Each row comes from the steps of one path. Every step used is in the known rows, and no mark comes twice. Write the path behind each row, first mark first.
Known rows:
N -> P -> Q: [-4.11 -2.02  3.34  1.04 -0.51  1.49 -1.36  0.80  0.50 -2.33  1.21  0.59
  0.04 -1.27  0.78  0.03 -1.18  1.72]
N -> P: [-3.72 -0.31  2.95  0.23 -1.94  1.77 -0.92  0.66  0.77  0.02  3.53  0.88
  3.29 -0.63 -0.58 -0.80  1.46  2.87]
J -> N -> E -> Q: [ 0.68  0.76 -2.67  0.15  2.59 -2.10 -3.00  3.90  1.67  1.59  2.63 -2.31
  4.71 -0.96  0.19  0.57  1.14 -2.89]
D -> N -> E -> Q -> P: [-0.48  4.49 -2.21 -3.18  4.62 -4.60 -2.83 -0.37  1.63  1.99  5.18 -1.65
 -2.00 -3.55 -2.42  1.56  1.64 -4.59]
P -> N -> D -> Q -> E: [ 5.46 -5.49  3.92  0.62 -0.39 -0.84 -1.68  0.07  2.23 -1.07  0.89 -3.61
 -1.95 -0.30 -0.28  3.39  1.73 -2.44]
P -> Q -> E: [-0.04 -1.49 -0.89  1.51  1.80 -0.64  0.26 -2.12  0.70 -4.44 -0.92 -2.35
 -4.76  1.20  0.29  1.02 -5.09 -0.71]
Q -> P -> N -> D: [ 0.81 -2.12  3.55 -1.81  0.23 -0.58 -0.57 -0.33  1.09  1.12  0.51  0.58
  0.49 -4.90  0.22  1.29  1.85  0.62]
N -> D: [ 2.56 -1.11  1.84 -0.09 -0.85 -0.31 -2.43  2.48  1.20 -0.16  0.33  1.88
  1.66 -0.25 -0.91  1.11  0.09  0.08]
N -> P -> Q -> E: [-3.86 -1.52  2.27  1.43 -0.45  1.25 -0.65 -1.08  1.34 -3.51  2.68 -1.12
 -0.60  0.26 -0.42 -0.06 -2.59  2.27]
P -> N -> E -> Q: [ 3.64 -1.27  0.33 -0.45  0.99 -2.49 -2.03  1.20  3.03  0.81  1.89 -3.92
 -1.13 -1.49 -0.05  0.88  1.53 -3.02]
N -> E -> Q -> P: [ 0.38  6.55 -1.16 -1.68  4.27 -2.01 -2.45 -0.39  1.70  2.43  1.66 -1.13
  1.61 -1.60 -2.98 -1.71  0.03 -1.89]
E -> N -> D -> Q: [ 0.53  0.40  2.11  0.82  1.03  0.01 -1.43  1.89  0.97  0.54 -2.41  2.84
  4.60 -1.60 -1.21  2.21  1.65 -2.47]
D -> N -> P -> Q -> E: [-3.87 -2.06  0.55 -0.66  0.82 -2.04 -1.41 -0.89  1.32 -2.78  6.23 -1.67
 -3.57 -2.11 -0.42  2.93 -0.48 -1.30]
J -> N -> P: [-4.01 -3.36  1.12  0.82 -1.36  0.96 -1.43  3.61  0.55  0.51  3.98 -0.16
  6.50 -1.78  1.67  0.83  2.51  1.62]
E -> Q -> P -> N: [ 0.11  2.60 -2.87 -2.89  1.15  0.20 -0.65 -2.32  0.54  1.05 -1.28  0.33
  0.88 -5.96  0.40  0.58  1.89 -1.72]
E -> N -> D -> Q -> P: [-0.72  1.72  2.51 -0.01  2.06  0.10 -1.10  0.71  0.56  1.27 -2.48  3.49
  5.10 -3.32 -1.57  1.77  1.93 -1.83]
D -> Q -> P -> N -> J: [ 1.17 -2.62  5.27 -0.79  2.08 -0.07 -0.03 -2.72 -0.27  2.74 -0.06 -3.82
 -1.61 -2.31 -0.72  1.75  5.22 -2.45]
N -> E: [ 1.38  1.84  2.05  0.67  2.54 -2.53 -1.76  1.59  1.87  1.47  2.90 -2.56
 -0.09  2.17 -2.30 -1.20 -0.50 -0.93]
Q -> P -> N: [-0.91 -1.49  2.33 -1.69  0.73 -0.30  0.91 -1.96  0.29  1.26  0.28 -0.69
 -0.61 -4.71  0.81  0.45  1.74  0.62]

Which path is each row?
[-0.41  0.26  0.59  0.42 -0.67 -0.37 -0.78  2.69  1.67  0.18 -1.27  4.27
  5.30 -2.35 -0.67  1.51  0.74 -0.40]
E -> N -> D
[-1.70 -0.80 -1.53  1.82  1.80 -0.69  0.99 -1.67  1.17 -4.18 -1.94 -0.60
 -2.21 -0.17  0.24  1.31 -4.69 -1.02]
P -> Q -> E -> N
[ 0.73 -0.12  1.45  1.47  1.55 -0.23  0.79 -3.03  0.96  0.56  0.60 -3.58
  0.75  2.14 -3.03  1.55  2.53 -2.53]
D -> Q -> E -> N -> J
[ 1.52 -0.12  5.40 -0.41  4.66 -1.04 -1.08 -2.02  0.11  2.31  0.04 -4.22
 -1.84 -1.61 -1.34  1.00  2.77 -3.24]
D -> Q -> P -> N -> E
[-0.37 -1.29 -0.62  1.86  1.28 -0.90 -0.28 -0.37  1.71 -4.33 -1.77  0.42
 -1.35 -0.29 -0.19  1.96 -4.69 -1.06]
P -> Q -> E -> N -> D
[ 2.18 -3.88  1.69  0.90  1.18 -0.36 -3.28  4.24  0.15  0.68  0.38 -0.65
  4.49 -0.85  0.96  3.13  2.34 -2.63]
J -> N -> D -> Q
[ 0.49  1.03 -1.98 -2.97 -0.08 -0.15 -0.41 -2.18  1.12  2.29  0.25 -0.61
  0.97 -5.48 -0.24  0.81  4.11 -1.39]
E -> Q -> P -> N -> J
[ 1.15 -4.02  0.16  0.52 -0.54 -0.67 -2.62  5.05  0.91  0.31  1.48  0.63
  5.23 -1.49  1.49  2.51  1.28 -0.69]
J -> N -> D
[-4.09 -4.34  0.53  1.79 -0.24  0.56 -1.26  2.29  0.97 -2.34  3.44 -1.63
  3.55 -1.00  1.80  1.50 -0.77  1.18]
J -> N -> P -> Q -> E
[-4.02  1.49 -0.64  1.35 -1.13  0.54  1.37 -1.92  2.43 -1.49  3.30  0.18
  4.41  0.36 -2.38 -0.25 -0.62  2.28]
Q -> E -> N -> P
[-1.59  1.29  1.98  1.64  1.84  1.05  0.14 -2.84  0.81 -0.67  0.85 -2.11
  2.29  1.33 -2.74  0.98  1.08 -1.37]
D -> Q -> E -> N -> P
[ 1.39  2.07 -1.98 -3.02  0.75  0.09 -1.87 -0.99  1.23  0.93 -1.15  1.37
  1.65 -6.11 -0.11  1.09  1.87 -1.67]
E -> Q -> P -> N -> D
[-2.03 -1.26  0.47  0.53 -1.95 -0.69  1.48  0.89  1.57  2.36  0.68  1.06
  4.13 -1.25 -1.05  1.06  4.12 -0.07]
E -> N -> J
[ 4.20 -0.50  2.70  0.79  1.39 -0.13 -2.50 -0.40  1.20 -0.96  0.56 -1.54
  0.16  2.08 -2.78  1.89 -0.06 -1.94]
N -> D -> Q -> E
[ 1.99  0.75  1.16  1.12  2.78  0.25 -0.12 -3.61 -0.03 -0.86  0.09 -4.26
 -1.89  2.97 -2.35  1.04 -0.09 -2.52]
D -> Q -> E
[ 2.28  0.69  4.39 -0.81  2.50  0.21 -2.73  0.04 -0.10  1.19 -1.23  0.91
  1.29 -1.58 -1.94  1.40  1.61 -1.66]
N -> D -> Q -> P
